Known rows, with every way that one mark hangs from another
(bati (nifi (sedani zula))): [ 10   8  16 -10 -22 -39  -1   2 -19  39 -15 -13   8 -40 -27  29 -31  -6
  20  -6   0]
(mita (nifi sazin (sedani zula))): [-18  20   9   7 -20 -40   3  13 -10  51 -24 -20  16 -43 -32   8 -10  -2
  10  -8  -7]
(sedani (zula nifi)): [  8  12   5  -2 -19 -26   8  25  17  52 -18 -23   0  43 -14  19 -23   7
  11  -7   0]
(kalem (mita nifi)): [-25  10  27 -12  -9 -12   5  -2 -18  31 -15  -1  22  45 -21  18 -20 -15
  -1  -4  10]
(kivut (sedani (nifi sazin) zula)): [ -5  32 -17  -4 -14 -33  11  46  26  63 -28 -12  19  -3 -26  12 -27  -4
   6 -11  -3]
(kivut punov sedani): [ -4  36  19   6 -14 -21  12  25   1  56 -10 -17  12 -14 -15  18 -11 -18
   6  -1  23]
(sedani (nifi mita sazin)): [  2  19  17  -1 -20 -10  12  12  16  53 -23  -2  23  20 -29  -4  -9   4
 -19 -23   2]
(bati (nifi mita sazin)): [  8  24  24 -13 -18 -24  21  -8   5  50 -18  10   5 -17 -25   1 -17   4
 -12 -28   5]
(kalem (mita (nifi sazin))): [-35  25  21  -6  -8 -20  14   2  -4  40 -22   6  20  36 -23   4 -10 -10
 -12  -8   4]
(kalem (mita (nifi sazin sedani))): [-39  21  34  13  -8 -27  12 -12 -29  34 -20  -2  26   5 -25   6 -14 -15
  -8  -5   4]
(sedani (zula (nifi mita sazin))): [  9  18   9   4 -16 -23  19  16  11  63 -30 -20   0  16 -13  -1 -25  20
  -8 -19  -3]
(zula (sedani (nifi sazin))): [-15  13  21  11 -11 -19  -2  37  10  54 -13  19  25  38 -29  -5  -9   1
 -12 -18   9]
(kivut punov (sedani (nifi sazin))): [-14  37  -4   9  -7 -22  15  36  17  59 -14 -14  17 -24 -26   3  -8 -13
 -10 -10  14]
(kivut punov (sedani zula)): [  3  36  -3  -4 -16 -28   5  35  -4  64 -21 -31   8 -29 -14  28 -18  -7
  17   3  15]
(bati (sedani (nifi mita sazin) zula)): [ -1   9   5 -21 -19 -21  15  26 -11  68 -28 -23  23 -27 -30  -2 -31  19
  -6 -23   1]
(sedani nifi): [  1  14  15 -14 -21 -12   1  25  23  39 -12  -4  23  41 -31  16 -12  -8
   0 -12   8]
(mita nifi): [ -8  13  22  -9 -21 -20   4  11   4  40  -9  -6  18  17 -27  10  -9 -13
   9 -10   7]
(bati (nifi mita sazin (sedani zula))): [ 10  17  17  -1 -22 -39  10 -11 -27  50 -25 -10   7 -63 -27   9 -28   5
   2 -18  -3]
(kivut (sedani zula)): [  5  32   4  -5 -20 -34   8  34  10  60 -24 -20  15  10 -16  28 -32  -7
  21  -4   4]

Rows
[-25  22  29  17 -18 -35  10   0  -8  43 -12  -8  21 -25 -30  -2  -3 -12
   1 -11   1] | (mita (nifi sazin sedani))
[  3  17 -12  -9 -17 -25   2  45  14  56 -21 -24  23  13 -23  24 -37 -10
  18  -7   1] | (kivut (sedani nifi zula))
[ -6   7  31   9 -12 -11  -1  24  -8  54 -17  12  28  29 -23  -9 -18   6
 -20 -25  10] | (zula (sedani (nifi mita sazin)))
[  5  28  27  11 -28 -30   8   0 -19  61 -34 -20  17 -29 -21   9 -16  10
  -1 -12  -2] | (nifi mita sazin (sedani zula))
[  0  22  -7  10  -4 -29  14  36   1  61 -14 -41  -2 -13  -7  18 -30  -5
  16   0  13] | (kivut punov (sedani (zula nifi)))
[ -7  19   9  -4 -11 -39  25  31   8  68 -21 -22   3   7 -18  -3 -28  20
   5 -16   3] | (bati (sedani (zula (nifi sazin))))
[  6  17  -4 -13 -22 -16   6  24  12  60 -34 -14  17  -2 -29   7 -19  13
 -11 -20  -4] | (sedani (nifi mita sazin) zula)
[  5   1  49  27 -18 -17  15 -13 -24  39 -11 -26  15  26  -9   4 -30  -4
   0 -15  10] | (zula (nifi mita sedani))
[  4  27   2  14  -8 -32  28  25   7  70 -28 -25   4  13  -3  -1 -39   7
   2 -20   0] | (kivut (sedani (zula (nifi mita sazin))))
[ -6   6  44  28  -7 -18  14  14 -11  59 -14   8  11  48  -6 -17 -25  11
 -16 -25  12] | (zula (nifi mita sazin) sedani)
[  3   9  17  -5 -13 -29  28  17 -16  71 -25 -28   5   3 -12  -8 -36  25
  -3 -23   3] | (bati (sedani (zula (nifi mita sazin))))
[ -3  15  36 -21 -18 -31  28  -5 -20  58 -13   3  12 -36 -24 -10 -29   9
  -6 -32  11] | (bati (nifi mita sazin) sedani)
[  3   2  15 -11 -14 -30  16  30  -4  60 -14 -29   8  19 -14  11 -38  13
  16 -11   7] | (bati (sedani (zula nifi)))
[  0  21 -19  -9 -11 -20  -1  46   3  58 -18 -35  15 -29 -25  25 -24 -11
  12   0  12] | (kivut punov (sedani nifi zula))
[ -3  33  -6  13  -7 -41  25  39  28  67 -25 -21   3  17  -9   5 -32   4
   8 -12  -1] | (kivut (sedani (zula (nifi sazin))))
[-31  16  14   3 -10 -32   4  -1 -32  42 -30 -16  21 -12 -25  13 -20  -5
   0   1  -4] | (kalem (mita (nifi sazin (sedani zula))))
[  7   6  11 -36 -19 -38  10  21 -17  53 -11 -10   8 -34 -26  20 -38   7
  20 -15   7] | (bati nifi (sedani zula))
[  2  21  28  16 -15 -18  27   2  14  56 -20  -8   5  35 -12 -11 -17  10
 -17 -24   5] | (zula (nifi mita sazin))
[ -8  13  27 -10 -19 -15  21  16  -9  60 -17 -10  29   0 -28 -11 -25  10
 -13 -27  10] | (bati (sedani (nifi mita sazin)))
